Each row was made from one small tree. The marks that hang from a mark follow it in brackets, in the order of their numbers. Every link used is in the known rows. Write each row's tree.
Known rows
q151{q630 q695{q558{q909{q437 q718}} q796}}: [ 4.780 -4.226 -5.084 -4.610  0.860 -0.216 -0.380  1.720 -0.127  4.262
  0.656  0.158  1.682 -1.461 -1.543 -1.486 -3.269 -0.526  1.171  0.252
  3.187 -1.720  1.573  3.175 -0.571  1.472]
q909{q437 q558{q695} q718{q173}}: [ 2.504  0.871 -1.174 -1.399 -1.640 -0.378  1.764  1.165 -1.316 -2.909
  0.925 -0.740  0.520 -0.120 -3.512 -1.410 -4.879  2.465  0.623 -2.031
 -0.089  0.023  0.028  3.302 -0.886  0.844]
q909{q437 q558 q718}: [ 2.204  1.481 -0.841 -1.677 -0.551 -0.998  1.061  0.890 -0.311 -2.770
 -1.352 -1.201  1.855 -0.276 -2.618 -1.186 -3.507  2.191 -0.737 -0.432
 -0.568  0.293 -0.439  3.385 -0.542  1.850]
q558{q695{q796{q630}} q909{q437 q718}}: [ 5.318 -0.964 -4.865 -3.347 -1.129 -0.087  0.921 -0.886 -0.156  1.374
 -1.576 -2.083 -0.424 -0.507 -4.486 -1.349 -3.607 -0.261 -0.896 -0.271
  2.369 -0.700 -1.109  2.100 -1.206  1.471]
q173{q718{q695{q796{q630}} q909{q437 q558}}}: [ 0.874 -0.891 -4.645  1.069  2.186 -1.363  2.310  2.584 -1.249 -2.450
  1.227 -0.166  0.880  0.669 -0.851 -2.405 -5.360  2.431 -1.660 -0.484
 -1.460 -0.056  0.460  3.995 -1.712  3.046]
q796{q630{q151} q695{q558{q909{q437 q718}}}}: [ 2.758 -4.347 -5.717 -3.329 -0.075 -0.260  0.248 -0.407  0.109  4.764
 -0.301 -0.211  1.523 -0.205 -1.294 -1.695 -2.804 -0.474 -3.161 -0.099
  2.672 -0.970  1.810  3.217 -1.283  3.372]
q151{q695{q558 q796{q630}}}: [ 2.901 -5.470 -5.579 -3.705  0.829  0.102 -0.105  1.309 -1.508  4.958
  1.791  1.418  0.692 -0.940 -0.806 -1.468 -0.746  0.001  1.266 -0.187
  2.727 -1.420  1.343  2.587 -1.827  2.137]
q796{q630 q695{q558{q909{q437 q718}}}}: [ 3.207 -3.806 -5.826 -2.825  1.182 -1.166 -0.038 -0.750 -0.236  3.423
 -1.630 -1.256  0.748 -0.180 -1.130 -1.782 -2.758  0.606 -2.889  0.729
  2.509 -0.763  2.024  2.837 -1.061  3.208]
q796{q630 q695{q558{q909{q437}}}}: [ 2.424 -4.573 -5.598 -2.490  1.201 -1.468  0.388 -0.259  0.325  3.597
 -1.544 -0.812 -0.120 -0.253 -1.231 -1.506 -1.756  0.547 -2.683  0.753
  2.141 -1.083  1.794  3.127 -1.580  3.002]
q173{q718{q909}}: [-0.700 -0.409 -1.474  2.125  1.874 -0.486  0.720  1.833 -0.790 -1.338
  2.185 -1.045  1.002  0.435  1.673 -1.153 -3.320  2.543 -0.641 -0.599
 -0.526  0.108  1.674  1.788 -0.917  1.740]
q909{q437 q558{q695}}: [ 1.023 -0.584 -0.565 -0.977 -2.087 -0.762  2.363  1.456  0.458 -1.671
 -0.347  0.221 -1.181 -0.151 -3.779 -0.934 -1.528  1.714  0.817 -0.853
 -0.731 -0.189 -1.746  3.694 -1.904  0.473]
q630{q151{q695{q558{q909{q437}} q796}}}: [ 1.707 -3.984 -4.057 -3.978 -1.227 -0.200 -0.046  1.710  0.275  4.126
  1.040  1.300  1.567 -0.780 -2.017 -0.199 -0.962 -1.292  0.241 -1.136
  1.223 -1.526  0.347  3.241 -1.882  0.946]
q718{q173 q909}: [-0.228 -0.224 -0.991  0.960  1.558 -0.964  0.623  1.449 -1.118 -1.605
  2.746 -0.012  0.797 -0.418  1.170 -1.240 -3.121  2.848  0.236 -1.702
  0.328  0.114  2.323  2.262 -1.249  1.645]
q151{q630 q695{q796}}: [ 4.063 -4.383 -3.571 -4.260  0.046  1.175  0.880  1.871 -0.410  4.617
  2.720  0.799  1.597 -1.363 -1.487 -2.279 -1.323 -0.789  2.164 -0.387
  3.265 -2.214  0.209  3.348 -0.771  1.999]
q151{q630{q796}}: [ 2.052 -3.804 -1.478 -1.847 -0.457  1.085  2.054  1.447  1.486  3.110
  2.286  1.042  1.564 -1.301  0.299 -1.860 -2.248  0.407  1.162  0.689
  2.943  0.365  0.069  1.977 -0.310  1.831]
q718{q173 q695{q558} q909}: [-1.297 -1.394 -3.475  1.609  2.717 -1.459 -0.153  1.841 -1.745 -1.816
  1.058  1.553  0.942  1.364  2.702 -2.212 -4.267  2.656 -0.357 -0.093
 -0.577  1.826  3.467  1.768 -1.878  0.829]
q173{q718}: [-0.261 -1.197 -1.752  1.160  1.052  0.299  0.728  1.616 -0.375 -0.331
  1.158 -1.367  1.011  0.874  0.672 -1.087 -2.424  1.642 -0.748  0.132
 -0.309 -0.231  1.468  1.171 -0.854  1.062]
q151{q695{q558{q909{q718}} q796{q630}}}: [ 3.652 -4.283 -6.422 -4.421  0.976 -0.403 -0.736  0.783 -1.035  4.340
  0.341 -0.293  1.382 -0.886 -1.430 -0.901 -1.816 -0.448  0.216  0.025
  2.905 -1.234  1.244  2.180 -1.684  1.759]
q718{q173 q695{q796{q630}} q909{q437 q558}}: [ 1.696 -0.765 -4.914 -0.339  1.968 -2.069  2.747  2.480 -1.650 -3.009
  1.567  1.126  0.611 -0.167 -1.951 -2.871 -5.678  2.739 -1.087 -1.564
 -0.888 -0.064  0.820  5.005 -2.167  3.245]
q630{q796{q695{q558}}}: [ 1.396 -5.642 -3.483 -2.653 -0.800 -1.047  0.500  0.513  0.363  3.738
  1.618  1.203  1.237 -0.628  0.337 -0.960 -1.141  0.726  0.451 -0.290
  2.073  0.428  0.784  2.304 -1.343  1.794]
q909{q437 q558 q718{q173 q695{q796{q630}}}}: [ 3.550  0.344 -4.568 -2.292  0.569 -0.990  2.026  1.432 -1.782 -2.818
 -0.387 -0.448  1.947  0.224 -3.350 -2.693 -6.019  1.971 -1.512 -0.844
 -0.292  0.091  0.484  4.057 -1.036  2.675]
q151{q630}: [ 1.776 -2.185 -0.860 -0.844  0.384  1.250  1.017  1.116  0.881  2.060
  0.832  0.143  0.979 -0.230  0.314 -2.375 -1.505  0.597  0.434  1.063
  2.317 -0.249  0.986  1.810 -0.469  1.477]
q630{q151}: [-0.122 -1.813 -0.861 -1.246 -1.588  1.284  0.662  0.846  0.611  2.286
  1.227  0.849  1.742  0.316 -0.320 -1.016 -0.255 -0.406 -0.473 -0.504
  0.879 -0.106  0.183  1.833 -1.448  1.100]
q558{q695 q909{q437 q718}}: [ 2.819  0.578 -2.176 -2.061 -1.663 -0.342  0.348 -0.681  0.521 -0.578
 -2.641 -2.491  0.015  0.148 -3.277 -0.420 -3.022  0.104 -0.637  0.060
  0.876  0.284 -1.150  1.423 -0.880 -0.202]
q630{q151 q796{q695}}: [ 1.192 -5.237 -2.737 -3.663 -2.899  0.488  1.683  0.687  0.904  4.839
  3.248  1.676  2.632 -0.854 -0.901 -0.894 -0.983 -1.024 -0.164 -1.778
  2.053 -0.302 -0.790  3.068 -1.304  2.272]

Write each row's tree
[ 3.656 -1.966 -4.765 -2.511  1.070 -1.936 -1.439  0.149  0.026  1.203
 -2.037 -0.965  0.514 -0.085 -1.485 -0.774 -2.792  0.871 -0.811  0.697
  1.348 -0.101  2.124  1.756 -1.372  0.931]  q695{q558{q909{q437 q718}} q796}
[-0.851 -0.034 -2.647  1.161  1.939 -0.992  0.818  1.628 -1.499 -2.617
  1.101  0.485  1.437  1.121  1.384 -2.335 -4.102  2.159 -0.631 -0.636
 -0.843  1.262  1.802  2.228 -1.612  1.272]  q718{q173 q695 q909}
[ 2.708 -2.223 -2.618 -2.322 -2.486 -0.016  2.980  1.438  0.183  0.739
  1.354  1.267 -0.988 -0.677 -4.807 -1.630 -2.006  0.779  0.462 -1.597
  0.588 -1.056 -1.786  4.488 -2.340  1.880]  q909{q437 q558{q695{q796{q630{q151}}}}}
[ 3.157 -3.752 -5.966 -2.675  1.418 -1.247  0.143 -0.335 -0.679  2.863
 -0.699 -1.307  0.706 -0.283 -1.081 -1.740 -3.598  1.000 -2.801  0.063
  2.491 -0.971  2.845  2.900 -0.993  3.111]  q796{q630 q695{q558{q909{q437 q718{q173}}}}}
[ 2.479 -5.504 -3.459 -2.691 -0.159 -0.379  1.112  1.092  1.794  4.359
  1.382  0.456  1.200 -1.050  0.027 -1.530 -2.232  0.017  0.210  0.639
  3.313 -0.124  0.982  2.520 -0.922  1.648]  q151{q630{q796{q695{q558{q909}}}}}
[ 1.923  1.473 -3.129 -1.907  0.359 -1.289 -0.001 -0.089  0.706 -1.998
 -4.692 -2.775  2.063  0.715 -2.017 -0.766 -3.666  0.151 -2.703  1.426
 -0.478  0.798 -0.451  1.625 -0.576  0.581]  q558{q909{q437 q718{q695}}}
[ 2.257 -3.136 -6.625 -1.729  1.709 -1.354  0.229  0.663  0.009  1.294
 -2.986  0.289  0.150  1.051 -1.248 -2.072 -2.730  0.060 -2.036  1.987
  0.645  0.645  1.048  2.059 -2.175  1.466]  q718{q695{q558{q909{q437}} q796{q630}}}
[ 1.744 -2.374 -5.980  0.024  3.198 -1.907  0.864  1.731 -2.254 -0.779
  1.167  2.048  0.381  0.049  0.418 -3.040 -5.949  2.593 -0.978 -0.461
  0.148  0.481  3.094  3.472 -1.591  2.982]  q718{q173 q695{q558 q796{q630}} q909{q437}}
[ 0.791 -6.324 -3.411 -3.264 -2.335  0.050  0.870  0.889  0.749  5.520
  3.242  2.513  2.240 -0.634  0.076 -0.766 -1.142 -0.648  0.089 -1.311
  2.257  0.135  0.562  2.774 -1.634  1.937]  q630{q151 q796{q695{q558}}}
[ 0.373 -3.407 -3.532 -2.760  0.393 -0.889 -0.797  1.569  0.096  2.589
 -0.604 -0.260  0.942 -0.351 -0.300  0.261 -0.203 -0.136  0.694  0.441
  1.091 -0.586  0.909  1.756 -1.871 -0.105]  q151{q695{q558{q909}}}
[-1.269  0.207 -2.074  0.744  0.875 -1.577  1.140  1.784 -0.263 -3.097
 -0.334  0.672  1.184  1.273  0.237 -2.084 -2.325  1.990 -0.661  0.093
 -1.485  1.670 -0.414  3.067 -2.541  1.225]  q718{q695 q909{q558}}
[ 3.509 -3.850 -6.396 -2.731  0.906 -0.132 -0.482  0.504 -0.473  3.942
  1.082  0.078  1.051 -0.173 -0.978 -1.347 -3.361  0.098 -1.440 -0.276
  3.186 -0.435  3.183  1.636 -2.010  1.997]  q695{q558{q909{q718{q173}}} q796{q630{q151}}}
[ 1.270 -2.756 -6.245  0.272  2.370 -1.007  0.765  1.792 -0.501  0.160
 -0.980 -0.839  0.507  1.339 -0.361 -1.746 -4.500  0.944 -2.348  1.355
 -0.468  0.110  1.957  1.917 -1.535  1.570]  q173{q718{q695{q558{q909{q437}} q796{q630}}}}
[ 1.783 -2.051 -1.982 -1.562 -2.037 -0.263  1.531  1.243 -0.031  0.140
  1.439  0.396 -1.153  0.450 -3.286 -1.440 -0.205  1.057  1.601 -1.191
  0.796 -0.358 -1.133  2.908 -2.936  0.206]  q909{q558{q695{q796}}}
[ 0.396  0.410 -0.818  0.685  1.559 -1.530  1.177  1.595 -0.984 -2.571
  1.820  0.047  0.639 -1.059  0.136 -1.226 -4.194  3.258 -0.189 -1.783
 -0.459 -0.212  1.904  3.264 -0.555  2.154]  q718{q173 q909{q437}}
[ 0.908 -4.227 -4.388 -2.815 -0.241  1.033  0.973  1.228  0.382  4.823
  1.030  0.818  1.373 -0.743 -0.777 -0.766 -0.960 -0.994 -0.997  0.091
  2.507 -0.826  0.457  2.255 -1.874  2.021]  q796{q630{q151{q695{q558{q909}}}}}
[ 1.716  1.603 -2.150 -1.528 -0.240 -1.019  1.167  0.993 -0.653 -3.610
 -2.669 -0.814  2.375  0.863 -2.457 -1.976 -4.298  1.655 -1.453  0.418
 -1.465  1.118 -0.798  3.316 -0.847  1.490]  q909{q437 q558 q718{q695}}
[-1.090 -0.940 -3.380  2.483  2.749 -1.388  0.420  2.182 -1.207 -2.161
  0.061  0.226  1.057  1.359  2.026 -1.789 -5.163  2.588 -1.426  0.619
 -1.893  1.130  2.255  2.206 -0.933  1.512]  q173{q718{q695{q558} q909{q437}}}
[ 1.633 -1.653 -5.374 -0.182  2.490 -0.748  1.413  1.440 -2.141 -0.728
  2.098  0.971  0.974  0.490  0.264 -3.231 -4.656  1.755 -0.896 -0.926
  0.647  0.311  1.893  2.908 -1.928  2.895]  q718{q173 q695{q796{q630}} q909}
[ 3.206 -5.018 -4.144 -4.470  0.052 -0.087  0.791  2.088  0.850  4.383
  1.323  0.779  2.564 -2.290 -0.486 -0.590 -3.944 -0.403  1.511  0.410
  3.232 -0.361  0.492  2.780 -0.104  1.315]  q151{q630{q796} q695{q558{q909{q437 q718}}}}
[ 1.609 -3.484 -4.758 -3.018  0.115  1.275  0.782  1.142 -0.594  4.171
  1.864  0.329  2.194 -0.795 -0.590 -0.958 -2.911 -0.493 -1.119 -0.671
  2.782 -0.761  1.498  2.065 -1.315  2.172]  q796{q630{q151{q695{q558{q909{q718{q173}}}}}}}
[ 4.315 -4.607 -5.234 -4.454  0.904  0.179 -0.730  1.613 -0.187  4.886
  1.255  0.090  1.761 -1.014 -0.863 -1.548 -2.582 -0.776  1.489  0.322
  3.738 -1.482  1.791  2.527 -1.018  1.168]  q151{q630 q695{q558{q909{q718}} q796}}
[ 2.890 -0.385 -4.475 -2.295  0.151 -0.062  0.969  0.670 -1.284 -0.941
 -0.614 -0.489  2.146  1.169 -2.069 -2.795 -3.440  0.934 -1.164  0.217
  0.685  0.847 -0.233  2.652 -1.879  2.126]  q909{q558 q718{q695{q796{q630}}}}
[-0.229  0.021 -1.372  1.903  1.891 -0.885  1.122  1.843 -0.703 -2.039
  1.546 -1.013  0.983 -0.054  0.850 -1.089 -4.210  2.772 -0.927 -0.652
 -1.129 -0.150  1.373  2.600 -0.464  2.190]  q173{q718{q909{q437}}}
[ 4.573 -0.364 -3.041 -2.738 -1.615 -0.094  1.866  0.359 -1.110 -0.583
  0.292 -0.371  0.141 -0.484 -4.457 -2.153 -3.978  1.508  0.233 -1.205
  1.143 -0.386 -1.217  3.711 -1.189  2.327]  q909{q437 q558{q695{q796{q630}}} q718}
[ 0.848 -0.687 -2.213  1.218  0.555 -1.237  1.895  2.352 -0.845 -2.187
  2.781 -0.370 -0.348  0.011 -1.329 -1.274 -4.188  2.818  0.201 -1.767
 -1.026 -0.624  0.329  3.642 -1.644  1.825]  q173{q718{q909{q437 q558{q695{q796}}}}}
[ 0.386 -1.393 -4.754  1.227  2.244 -0.930  1.885  2.457 -1.297 -1.697
  2.062 -0.184  0.964  1.153  0.029 -2.479 -4.470  2.157 -1.380 -0.413
 -0.843  0.178  0.831  3.195 -2.238  2.594]  q173{q718{q695{q796{q630}} q909{q558}}}
[ 2.499 -5.151 -2.630 -4.136 -0.829  1.329  2.033  2.282  0.585  4.752
  3.427  1.411  2.449 -2.200 -0.417 -1.325 -1.997 -0.658  2.514 -0.279
  3.334 -0.854 -0.864  2.880 -0.354  1.792]  q151{q630{q796} q695}
[ 3.545 -5.405 -5.089 -4.047  0.860 -0.095 -0.224  2.105  0.370  5.099
  1.415  0.603  0.904 -1.137 -1.030 -1.311 -1.525 -0.805  1.630  0.416
  3.323 -1.783  1.567  2.835 -1.541  0.947]  q151{q630 q695{q558{q909} q796}}
[ 0.342 -1.848 -2.667 -0.645  1.047 -1.936 -0.615  0.789  1.289  0.351
 -2.833 -0.705 -0.240  0.126 -0.363  0.037 -1.430  1.218 -1.111  1.481
  0.138  0.451  1.760  1.502 -1.586  0.005]  q695{q558{q909{q437}}}
[ 1.302 -1.233 -3.175  1.016  0.939 -0.840  2.472  2.228 -1.023 -1.312
  2.955 -0.268 -0.433 -0.341 -1.458 -1.683 -4.588  2.752 -0.302 -1.575
 -0.267 -0.758  0.345  3.786 -1.585  2.763]  q173{q718{q909{q437 q558{q695{q796{q630}}}}}}
[ 1.887 -0.915 -2.606 -0.211  0.364 -1.484  2.768  2.087 -1.335 -2.003
  3.566  0.842 -1.026 -1.255 -2.531 -1.842 -4.523  3.257  0.728 -2.897
  0.298 -0.766  0.619  4.683 -2.048  2.554]  q718{q173 q909{q437 q558{q695{q796{q630}}}}}
